Each row comes from the steps of one path. Every step used is in the known rows, and no mark comes twice. Write the path behind each row, first mark first.
In the rows, zero is written as 128.
Known rows:
fise -> pidezug -> ritid -> tabiv -> dipi: [147 133 105  61 116 158 139 138  89 117 179 153 175  84  92  84 166 143
 147 158 134 156 179 114 152  98  96 159 110 140 169 135  84 129 151  67
 120 144 109 136 149 136]
tabiv -> dipi -> dutu -> kepamur -> kavu: [107 124 122  96 153 107 179 140 108 126 110 147 147 130  97 110 176 136
 159 141 188 133 146 130 123 109 108 140 115 158 173 155 124 153 126  66
 123 152 132 117 167 124]
nosoz -> ritid -> pidezug -> fise -> nuzu: [ 69 126 113  77 135  96 136 149 119 152 203 182 135  86 105 109 116 137
 182 211 170 131 131  99 141 106 114  81 133 156 158 190  77 154 153  90
 116 135 127 144 135 147]
nosoz -> ritid -> pidezug -> fise -> tabiv -> roko: [ 62 133 119  69 154  92 154 142 109 133 205 182 135  82  96 122 135 149
 167 185 152 122 134 113 136 108  88  73 127 168 160 171  70 140 154  96
 102 146 129 141 134 131]
tabiv -> dipi -> dutu -> ropi: [148 136 108  95 112 124 175 135 109 143 125 143 157 111 105 100 149 119
 162 142 183 152 138 106 132 106 119 150 119 136 167 130  93 149 147  80
 126 155 111 130 163 145]
tabiv -> roko: [131 137 105  86 115 146 139 149 114 117 151 149 145  90 100 132 135 123
 148 149 142 126 143 107 143 114 108 135 135 159 144 143  77 134 150 102
 110 149 128 130 152 136]
ropi -> dutu -> dipi -> tabiv: [122 134 103  76 125 117 158 135 117 138 157 142 146 110  60 101 184 131
 152 147 147 110 162 111 137 121 100 141 109 169 143 153  42 150 138  88
 120 156 119 117 147 147]
dutu -> ropi: [159 144  87  98 106 129 131 150 125 128 141 136 166 103 125 106 148 122
 146 145 165 126 132 101 136 112 121 138 130 132 152 124  78 138 152  92
 129 156 124 139 160 146]
dipi -> dutu: [ 97 140 107 103 126 116 179 142 124 146 156 162 148 116  96  99 131 113
 159 170 157 146 140 116 134 113 116 138 123 149 147 143  96 150 146  97
 133 151 130 122 155 149]
dutu -> dipi -> tabiv -> ritid -> pidezug: [146 127  95 106 116 114 156 142 112 139 182 138 137 128  53  76 213 142
 160 177 175 138 164 126 134 119  90 116 120 173 162 141  39 137 132  88
 114 148 128 126 127 154]
nosoz -> ritid: [127 132 114 107 117 130 107 149 118 134 155 160 163  84  96 102 119 130
 151 164 157 143 134 124 149 113 119 131 124 144 135 165  95 142 158  93
 123 146 131 130 149 138]
ropi -> dutu -> dipi: [127 133  96  65 108 125 163 138 113 133 159 138 158 105  84 119 171 113
 149 173 164 111 160  97 131 115 111 153 120 170 148 151  50 146 130  92
 122 156 127 125 152 145]
ritid -> tabiv -> fise: [106 140 129 105 118 135 114 137 111 109 129 163 169 104  81 130 129 158
 136 164 153 159 161  92 147 112 103 143 126 140 164 112  73 136 158  83
 117 140 126 128 146 141]
ropi -> dutu -> kepamur: [105 138 110  76 126 120 175 146 120 124 143 165 159 114  96 128 148 123
 154 167 166  90 154 111 134 114 119 123 131 166 151 142  87 147 135  81
 127 150 136 117 155 125]
nuzu -> fise -> pidezug -> ritid -> tabiv: [101 134  95  96 116 115 158 145 118 124 176 159 163 101 128  85 147 140
 140 190 121 147 169 109 162  98  99 161 123 126 160 136  77 122 157  81
 121 139 111 134 150 134]
kavu -> kepamur: [101 155  96  99 130 130 169 151 131 143 159 129 157 138  78  99 126 131
 161 163 155 140 150 104 139 111 122 149 126 139 155 145 103 146 149 103
 125 146 128 132 152 139]
ropi -> dutu -> dipi -> tabiv -> roko: [125 131 110  54 122 129 159 133 111 129 154 148 133  96  57 125 181 130
 152 140 144 102 158 111 142 119  96 136 111 176 142 156  28 143 141  97
 104 159 115 119 146 137]
fise -> pidezug -> ritid: [141 143  75  80 113 159 152 151 114 129 201 150 166  87 102  68 169 119
 143 163 134 126 153 119 146 103 105 131 130 141 145 146  80 131 153  87
 136 151 120 133 152 138]
kepamur -> dutu -> dipi -> tabiv -> roko: [131 128 113  87 115 139 159 152 104 130 131 160 135 108  95 114 185 163
 158 125 161 122 141 133 147 125  84 126 103 162 128 155  64 136 128  96
 101 153 114 119 147 140]
fise -> pidezug: [141 143  86  78 124 141 162 164 112 137 197 149 160 102  85  90 145 128
 140 143 136 130 149 121 151 111 110 157 129 144 138 147  83 140 151  91
 135 153 124 131 155 138]
dipi -> tabiv -> fise -> pidezug -> ritid -> nosoz: [137 151  96 107 119 175 145 142 122 129 164 175 161 100  70  34 187 154
 146 154 117 139 159 157 164 109  96  99 128 133 156 138  35 132 162  71
 135 146 108 127 139 128]
dipi -> dutu -> ropi: [121 142  96  99 113 114 175 141 127 147 143 153 156 116 118  99 144 109
 158 157 177 139 125 107 133 110 122 137 122 131 155 129  83 148 148  94
 134 161 124 130 163 148]
fise -> tabiv -> ritid: [ 95 143  85 121 133 134 159 148  99 124 173 143 153 124  77  74 170 139
 144 165 146 146 145 127 127 115 102 144 142 167 161 122  84 144 131  89
 129 147 133 122 140 153]
nosoz -> ritid -> pidezug -> fise: [101 129 121  97 135  86 126 140 125 142 196 177 155  88 105 116 120 127
 163 195 166 131 143 108 142 109 106  83 127 151 159 169  79 143 163  87
 110 141 130 141 135 136]
kavu -> kepamur -> dutu -> dipi -> tabiv: [ 98 145 104 104 129 122 190 153 122 156 139 140 147 154  78  82 178 171
 175 138 173 135 147 129 144 124  94 141  96 145 138 157  89 148 128  96
 114 148 115 120 147 140]
dipi -> tabiv -> fise: [123 148 116 128 131 139 126 141 124 122 131 155 150 109  51  94 149 161
 137 133 142 141 152 114 147 120  96 113 130 142 150 129  72 145 167  86
 122 142 117 118 142 141]
nosoz -> ritid -> tabiv -> dipi -> dutu -> kepamur: [ 92 122 153  74 132 109 153 132  92 138 120 189 157 105  90 113 133 157
 176 169 191 163 146 129 148 105 111 133  94 145 165 161 123 148 145  66
 114 139 130 116 150 122]
kavu -> kepamur -> dutu: [ 83 146 109 115 126 131 186 161 127 142 140 156 162 148 106 108 125 148
 169 160 164 137 147 122 144 116 114 150 121 141 143 143 117 145 134  99
 118 145 122 129 154 136]
nosoz -> ritid -> tabiv: [102 128 134  87 119 119  90 143 111 127 152 172 169  84 102 116 108 145
 151 172 150 158 147 116 155 111 115 147 109 139 147 152  90 138 156  88
 116 142 132 133 147 139]
ritid -> pidezug -> fise: [103 137 106  95 136  88 156 143 127 133 195 159 151 112 110 123 135 122
 160 188 156 122 157  94 128 111 102  89 136 157 169 144  76 144 151  89
 114 141 130 141 139 146]
tabiv -> fise: [126 145 106 121 114 144 134 143 118 116 134 150 162 102  73 114 139 142
 135 155 158 145 150  99 142 113 107 127 141 144 153 126  79 141 161  88
 127 143 125 124 149 138]
dipi -> dutu -> kepamur: [ 87 142 107  96 131 111 198 144 120 142 140 169 147 129 103 102 151 127
 165 168 181 126 134 122 131 112 115 114 119 149 150 148 114 151 138  87
 136 150 140 112 156 132]
kepamur -> dutu: [116 134 112 118 114 134 159 161 115 127 135 168 163 113 128 116 131 140
 151 155 158 129 145 128 143 119 107 141 128 151 133 138 106 140 131  89
 121 145 125 127 155 145]
nuzu -> fise -> gogo: [125 138 101 100 113  92 179 164 125 144 140 152 154 106  97 105 121 126
 151 168 121 136 158 125 151 115 107 161 148 138 148 121  86 143 144 105
 127 138 119 134 147 138]
dipi -> dutu -> kepamur -> kavu: [ 80 130 112 100 153  99 175 147 126 129 127 158 147 134 111 108 170 128
 155 154 183 122 132 130 124 112 111 127 117 154 161 155 114 151 129  80
 133 158 143 117 168 126]
pidezug -> fise -> tabiv -> dipi -> dutu -> ropi: [ 84 148  96  90 152  90 196 124 100 149 157 151 150 120 112  91 161 136
 170 142 167 150 130  99 115 105 101 122 115 139 184 130  98 159 145  73
 124 156 108 128 154 146]
nosoz -> ritid -> pidezug: [120 126 123  96 118 112 127 154 125 137 179 170 155  86  93 109 123 133
 159 195 169 132 149 121 147 111 111 107 127 153 143 168  82 138 153  95
 117 144 134 143 142 140]
ropi -> dutu -> dipi -> tabiv -> ritid -> nosoz: [135 133 103  98 110 136 156 133 111 141 149 155 152 130  61  67 208 123
 157 178 143 125 164 158 146 122 111 142 121 179 167 138   4 146 120  77
 118 153 122 118 132 144]
roko -> tabiv: [149 147  98 117 125 113 136 147 120 107 165 148 155  95  82 112 147 113
 142 162 134 137 140 115 149 122 111 136 123 152 152 136  80 140 150  91
 126 146 131 118 154 145]
kavu -> kepamur -> dutu -> ropi: [113 148  99 109 115 129 180 161 129 144 128 146 169 144 128 105 139 144
 168 148 185 130 131 113 144 114 121 146 120 125 152 127 106 142 138  96
 119 155 116 139 162 134]

Write each row's path:
[ 74 141  97 104 137 105 183 153 115 121 143 144 129 108 113 115 133 155
 146 168 126 131 143 108 142 111  94 148 138 154 151 147  84 132 142 103
 110 143 118 128 151 138] | nuzu -> fise -> tabiv -> roko
[ 70 128 136  87 118 142  98 146 105 126 137 184 152  77  73 116 110 172
 157 186 167 166 136  97 159 106 115 134 123 139 152 158  75 148 161  85
 120 132 123 131 144 145] | nosoz -> ritid -> tabiv -> fise -> nuzu
[125 139 112  91 131 138 133 147 119 124 148 153 135  97  78 111 148 140
 150 127 126 125 145 123 147 119  99 120 124 156 140 146  69 139 156 100
 107 148 118 123 146 138] | dipi -> tabiv -> roko
[124 134 117  99 125 126 182 135 106 142 140 151 148 112  84 101 136 121
 164 158 162 159 154 118 134 109 112 151 119 152 160 146 107 153 143  82
 125 146 117 122 155 147] | tabiv -> dipi -> dutu
[130 146  93 106 103 162 132 135 127 124 146 156 168 100 138  63 161 114
 158 194 132 131 153 144 139 109 118 108 131 144 162 144  62 130 138  83
 131 145 128 137 146 143] | pidezug -> ritid -> nosoz
[144 137 102 113 101 131 152 160 120 127 123 161 170 110 149 114 148 138
 152 142 176 124 130 120 140 117 114 138 126 132 142 123  94 137 138  88
 122 156 119 137 163 142] | kepamur -> dutu -> ropi
[ 74 142  89  85 135 113 146 146 115 142 178 156 139 105 114 107 128 127
 167 174 146 132 131  87 132 110 120 111 138 153 161 161  87 159 147  89
 125 137 123 132 146 157] | pidezug -> fise -> nuzu
[112 132 108 132 145  87 145 134 122 135 200 164 142 129  71  92 170 131
 159 176 148 136 162 122 135 117  92  85 136 166 179 129  58 145 154  80
 106 140 123 127 122 148] | dipi -> tabiv -> ritid -> pidezug -> fise
[ 83 150  87 125 142 116 158 136 106 135 173 161 157 135 109  62 167 133
 159 186 127 149 142 149 129 114 108 114 141 163 186 126  58 148 125  75
 124 143 131 126 130 146] | pidezug -> fise -> tabiv -> ritid -> nosoz
[ 69 137 111  87 111 162 120 132 109 110 145 172 154  86  97 101 152 153
 155 197 155 154 152  81 141  99 105 118 131 143 170 134  67 138 153  81
 126 132 120 132 144 152] | pidezug -> ritid -> tabiv -> fise -> nuzu
[134 123 144  86 120 129  95 136  94 124 134 164 170  79  86 119 115 154
 155 160 156 172 160 116 156 107 110 160 107 144 160 154  99 139 154  74
 106 138 120 133 145 136] | nosoz -> ritid -> tabiv -> dipi
[141 147  78  83 106 170 154 151 119 134 186 164 169  97 122  45 172 120
 155 180 121 130 154 154 154 105 113 124 130 139 153 149  54 129 140  80
 138 151 122 139 149 134] | fise -> pidezug -> ritid -> nosoz
[133 135 101 138 136  76 152 134 116 108 213 166 148 113  74 116 170 101
 151 204 151 141 150 110 142 117 100  95 138 172 191 120  53 141 150  79
 109 141 131 123 130 144] | roko -> tabiv -> ritid -> pidezug -> fise
[135 132  97 102 102 131 165 154 108 133 136 149 159 116 120 109 172 147
 155 156 181 129 144 120 135 121 100 145 112 156 132 149  85 140 118  92
 119 150 126 127 154 148] | kepamur -> dutu -> dipi
[ 90 144 107 108 132 149 135 151 119 133 137 161 131 103  52  87 147 168
 155 147 147 141 139 103 147 116 105 114 134 148 147 149  70 155 160  88
 128 137 114 120 143 154] | dipi -> tabiv -> fise -> nuzu
[ 93 121 153  86 127 115 137 129  98 142 136 181 161  92  82 110 113 141
 167 172 166 182 153 122 152 105 111 160  98 145 165 156 104 148 152  75
 112 141 119 126 150 139] | nosoz -> ritid -> tabiv -> dipi -> dutu
[158 140  93 149 116 118 134 142 108 102 170 150 156 107  63 100 166 103
 138 173 140 149 141 126 151 121 112 145 134 163 168 118  68 140 148  86
 122 144 132 113 143 147] | roko -> tabiv -> ritid
[153 146  78  89 113 164 150 135 107 132 181 142 154  96  45  50 226 161
 137 137 154 138 156 114 151 109  79 110 110 141 148 148  40 133 161  79
 132 152 108 119 140 135] | dutu -> dipi -> tabiv -> fise -> pidezug -> ritid
[123 138 114  94 122 131 152 129 115 128 136 148 149 110  35 108 186 149
 140 146 160 119 163 100 142 120  94 130 117 164 152 140  29 149 151  83
 119 151 113 114 142 140] | ropi -> dutu -> dipi -> tabiv -> fise
[129 133 107 107 118 125 156 152 112 141 131 155 147 123 100  89 185 166
 156 133 164 130 146 134 142 127  88 132 101 154 129 153  80 143 125  88
 116 150 118 118 148 149] | kepamur -> dutu -> dipi -> tabiv
[101 144  96  94 112 131 197 155 117 150 142 137 159 150 102 101 166 154
 172 164 189 138 144 116 139 117 107 156 106 148 142 155  97 144 121 100
 118 149 124 128 153 140] | kavu -> kepamur -> dutu -> dipi
[134 148 103 103 137 148 151 156 117 132 172 162 153 106  35  76 158 165
 133 116 131 139 153 124 160 115  92 132 127 138 141 137  63 142 171  82
 131 148 108 119 145 131] | dipi -> tabiv -> fise -> pidezug
[ 96 125 115  82 149 107 155 148 124 108 130 152 160 117 104 134 168 122
 139 155 167  84 153 120 126 113 116 133 129 170 162 147  87 148 125  74
 123 159 139 122 165 118] | ropi -> dutu -> kepamur -> kavu
[104 137 108  93 113 139 114 130 116 110 157 156 171  91 123 100 151 127
 148 184 140 146 164 100 137 104 103 132 117 142 164 125  83 129 149  84
 120 142 129 134 148 147] | pidezug -> ritid -> tabiv
[ 69 135  97  73 138  99 166 150 123 143 204 162 130 106 112 115 135 130
 177 203 160 122 144  86 127 108 111  89 139 162 167 163  73 153 143  90
 120 137 126 144 139 158] | ritid -> pidezug -> fise -> nuzu
[145 130 107 133 103 145 156 150 105 141 123 167 153 141 101  54 210 158
 165 162 161 145 149 182 150 128 100 132 113 165 151 138  42 139 110  76
 115 148 119 118 134 147] | kepamur -> dutu -> dipi -> tabiv -> ritid -> nosoz
[112 130 101 122 128  94 153 136 116 128 201 159 151 121  93 111 157 113
 155 200 162 137 158 106 130 111 104  96 148 169 183 126  63 142 147  82
 110 140 131 135 128 146] | tabiv -> ritid -> pidezug -> fise
[117 141 130  71 114 128 140 151 104 121 138 174 174  96  51 124 134 149
 146 160 134 158 168 110 150 112  97 147 135 139 161  89  63 144 153  93
 125 139 126 132 141 134] | ritid -> tabiv -> fise -> gogo
[142 138 101 104 130  66 172 148 108 122 220 179 153 102  47 109 176  92
 161 198 133 138 155 129 147 118  93  98 146 171 188  99  43 149 144  89
 117 140 130 128 125 138] | roko -> tabiv -> ritid -> pidezug -> fise -> gogo
[137 136 101 139 126 131 128 144 115 129 158 148 151 121  60  76 168 134
 144 146 138 145 152 134 143 121 104 134 134 158 155 127  74 144 150  85
 119 143 123 116 135 151] | dipi -> tabiv -> ritid
[ 68 145  91 125 141  96 180 153 122 132 144 139 141 121 118  88 130 155
 144 173 129 137 148 113 137 113 100 154 136 145 150 141 101 139 139  96
 127 141 122 128 152 149] | nuzu -> fise -> tabiv
[146 136  98  70 119 137 139 141 108 132 149 133 131 100  71 107 187 148
 154 128 151 125 144 113 142 122  91 129 107 162 139 156  47 138 143 101
 108 153 120 121 144 143] | dutu -> dipi -> tabiv -> roko
[ 66 154  88  98 158  97 160 139 112 134 184 150 151 115 110  95 146 142
 153 156 133 132 139 102 121 114  97 110 129 153 163 141  95 152 143  88
 125 147 128 127 144 151] | pidezug -> fise -> tabiv
[113 144  99  89 142 139 164 146  94 125 150 133 152 108  82  90 154 155
 154 142 145 145 158 118 125 112  96 151 125 159 159 141 108 147 134  80
 125 144 120 128 150 151] | fise -> tabiv -> dipi
[101 147 113 120 126 133 182 146 119 145 118 148 150 154  48  89 178 189
 163 136 182 145 150 117 149 122  88 127 104 141 148 142  76 147 141  90
 114 146 109 117 142 133] | kavu -> kepamur -> dutu -> dipi -> tabiv -> fise
[116 131 103 100 146 114 132 154 123 113 124 140 158 122 115 115 173 140
 142 141 172 108 140 123 125 114 110 127 126 154 158 151 111 142 129  79
 127 153 144 125 166 124] | dutu -> kepamur -> kavu
[131 132 120  85 112 150 112 123  97 108 139 148 173  89 110 103 156 136
 152 173 144 160 179 100 137 101 101 146 114 146 175 129  92 131 147  70
 112 137 116 135 147 146] | pidezug -> ritid -> tabiv -> dipi
[125 133 128  77 116 115 157 128 102 135 123 159 164 113 112 115 142 132
 164 150 176 168 151  99 138 104 113 169 103 131 178 115  88 145 145  74
 117 152 112 132 159 146] | ritid -> tabiv -> dipi -> dutu -> ropi
[125 121 107  89 118 109 178 135 113 137 187 154 139 125  40  96 212 125
 157 191 171 113 177 122 136 119  93 127 123 190 165 139  16 144 130  83
 112 152 124 124 129 149] | ropi -> dutu -> dipi -> tabiv -> ritid -> pidezug
[154 132 102 132 120 104 155 148 116 103 196 159 147 108  60 107 173 106
 148 203 157 141 153 124 149 119 104 122 137 174 175 121  54 134 143  86
 117 143 134 125 137 147] | roko -> tabiv -> ritid -> pidezug
[127 129 111 123 130 118 150 148 121 130 182 160 141 124  58  81 174 136
 156 177 153 136 165 136 140 119  96 112 137 168 163 128  60 139 145  86
 114 142 127 129 129 152] | dipi -> tabiv -> ritid -> pidezug
[126 143  79 111 106 139 174 154 129 138 164 158 160 106 142  47 157 127
 149 199 113 134 159 150 165 103 113 141 138 130 157 151  57 123 146  80
 132 143 110 138 148 129] | nuzu -> fise -> pidezug -> ritid -> nosoz
[141 126 102 135 110 131 154 148 100 136 138 153 150 133  80  76 206 158
 151 145 174 143 147 147 142 127  90 138 113 166 142 135  68 142 123  82
 112 147 119 112 138 151] | kepamur -> dutu -> dipi -> tabiv -> ritid
